Known rows, with every way that one mark hangs from another
T[L[E] S[X[H]]]: [-26  23  10   2   3 -26   5 -33 -20   3 -50 -18 -11 -16  -1  -5 -16  24
 -11   8]
L[E]: [ -7 -28 -28  15  13  -4 -21  24  13   3 -23   8  -4  -5  -6  12 -24  -1
  24 -18]
E[S[H L[T]] X]: [  1  -4  17  21 -10  -2 -11 -13 -13   3  41  -6   7  13  11   0  28 -16
   4   5]
L[E[X] S T]: [-58 -58 -23  17  -3 -25  31  -4   5 -18 -13  21  -5 -41 -18  -1  14  15
  13 -46]
T[S[H]]: [  0  12   7   0   1  15  -7  27 -17  -4   0 -17  12  13   9  15 -11 -10
   8  28]
E[S[T] X[H]]: [ -5  -4  21  29  24  12 -13  13  -4  -1  29 -11   2   0 -13 -12  -2 -19
 -29  14]
T[S[H L]]: [ 16  13  10  -4  -3  21   7   3 -22   3  19 -22   4  23  19  15  -5  -3
  14  35]
E[S[L T] X[H]]: [ 10  -2  22  25  21  18   1 -10  -8   6  47 -15  -8   8  -2 -12   6 -13
 -25  21]
E[S[H L X]]: [ 21  14   9   6 -14  -5  -4 -10 -14  18  40  -7   9  21  21  -5  14 -20
   2  25]
E[X]: [  9   3 -14  32  10  -7 -32  20  -2   7 -11  -5  20  15   3  10  -9 -14
  -9  -3]
L[T[S[E H X]]]: [  1  18  15 -36  -2 -17 -15   6  25 -16  11   7   2  -3  -6  -8  14   4
  10  14]
H[X]: [ 16   0 -19  21   7  44 -50  38 -13  13 -32 -12  27  16  -5   0 -12  -1
  -2   0]
L[E[S[H] X] T]: [-41 -33   6  15 -10 -22  -6  -2  10 -11   8  13   0 -18  -5  -3  15  -9
  10 -21]
T[S]: [  1   9  -7  14  26  20 -30  29 -14   6 -12 -21  14  10   2  28 -27  -4
  13  12]
S[L T]: [ 37   3  -9  -4  10  42 -12  12  26  14  24  -6   0  24  -1   9  -2  -3
   7   3]
T[L[S[E]]]: [  7   7 -12   7   5   4  -6  11 -28   1 -40   8  -6  -9  -7  19 -14   3
   4 -37]
S[H T]: [ 21   5   5 -17 -14  30  -5  34  28  -5  19   5   9  20  -6  -4   5 -17
  -4  16]
T[L S]: [  0  37   3  15  13  19 -35   2 -31  15 -49 -32  13  11   6  35 -24   5
   4  -5]
T[S[E[X] H]]: [ 10  21  23 -14   5  -9  -1  13  -9 -17  11  -5   9  11  14  10 -14 -19
 -13  23]

Rows
[ 56  29  19 -58 -19   1  19 -13  47  -4  52  21  -6  25  11 -23  17 -12
 -17  25] : S[E H L T X]
[ -2 -14  -5 -24 -35 -29  17 -30  32  -2  19  18 -11  -1   6 -26  34  16
  22   5] : S[H L[E T] X]
[-37 -40 -10 -12  -1 -14  62  -5  15 -17   7  22 -20 -39 -23 -31   5  15
 -13  -4] : L[E S[T X[H]]]
[-14  13  -6  18  -3 -19 -24 -19 -12  21 -41  -6   3  -6   6  15 -14  -4
   3 -27] : T[L[E[S[X]]]]
[ 22  -7  -5  -4 -20  12 -15   5  10   1  22   5  -6  16  -1  -7  29   6
  30   7] : S[H L[T]]
[ 11  20   8   3  17  -6   3 -17 -16   6  13 -23  -5   8   6 -13  -4  16
  -2  43] : T[S[L X[H]]]
[-39 -27 -12   0  18   0 -17  12  17  -8 -20  -2  -6 -22 -15  15 -11  19
  36 -19] : L[E T[S]]
[ 20  -6   0  -6 -27  39 -18   5  -4   3   5  -3  10  16  -1 -19  31  13
  12  10] : S[H[X] L[T]]
[-31  -6 -21   9 -16 -26  26 -24 -20   7 -51   9  -3 -25  -1   6  -4  15
  -2 -37] : T[L[E S[X]]]
[ -5   4  -4  -8   9 -14  14 -26   2  10   3 -14   1   4  19   9 -16  11
  11  15] : T[S[L[E] X]]
[  6  23   5 -16 -27 -22  19 -12 -22  -4 -25  16  -1  -8   3  -4  11   0
 -13 -14] : T[L[S[E H X]]]
[ 36   6   6 -22 -18  36  11   8  21   4  39   0  -1  30   7  -5  14 -10
   1  22] : S[H L T]
[-15 -26   3 -11 -12 -19  26  12   0 -31  14  29  -4 -24 -14 -11  30  -2
   3 -20] : L[S[E[X] H] T]
[  0 -14  -1 -11  14   7  28  18  13 -17  17  21   0 -11 -10   5  -3 -14
 -22 -21] : L[S[E[X] T]]
[ 12  -7 -22  -1  -4 -23   4 -21  19  16   2   6  -6   6  13  -4  -4   9
  13  -1] : S[L[E] X]
[-23 -21   2  15  13   0  -2   4  18   1  10   3   5  -6   0  12 -16 -22
 -12 -20] : L[E[S[T] X]]
[  5  40  26   6  22  -9 -20 -13 -31  -6 -38 -19  -6  -2   0   8 -23   6
 -23   5] : T[L S[E[X[H]]]]
[  3  15   0   1   1 -22   9 -11 -26  -3 -33  11 -16 -20 -13 -15   2  15
 -14 -13] : T[L[S[E X[H]]]]
[ 31  12   7 -17  20  11 -21  22  41  -7  15  13   4  14  -6   3 -13 -20
 -23  -9] : S[E[X] T]
[ 15  -3 -10 -26  -6   0  20 -24  48  12  21   8  -7   8   7 -10   2   5
  -3   0] : S[L[E] T X]
[-32 -17  -7   5 -37  17  34 -10 -44  -3 -56   4   3 -19   0  -1   2  12
  -7 -29] : T[L[E S[H[X]]]]
[ 23  17   6  -1  10  18 -13  -8  17  23  43  -9   8  19   8   2   5 -16
  -6  11] : E[S[L T X]]
[ -8  -2   4  -1  14 -18  24 -27  -8   2   5 -15 -17  -5   6 -14 -11  22
   4  31] : T[S[L[E] X[H]]]
[  1 -19 -12  10  14 -12  13  20 -13 -13   2  18   1 -13  -4   8  -9 -11
  -6 -23] : L[S[E[X]]]
[-13   2   5  -6  -1  13 -23  22   5  -9   2  -9   6  -1 -10   6  10   6
  23  12] : L[T[S[H]]]
[-35 -13 -11  13 -12 -30  33 -28 -26   0 -48   8 -18 -33 -12 -15   1  25
  -7 -21] : T[L[E S[X[H]]]]
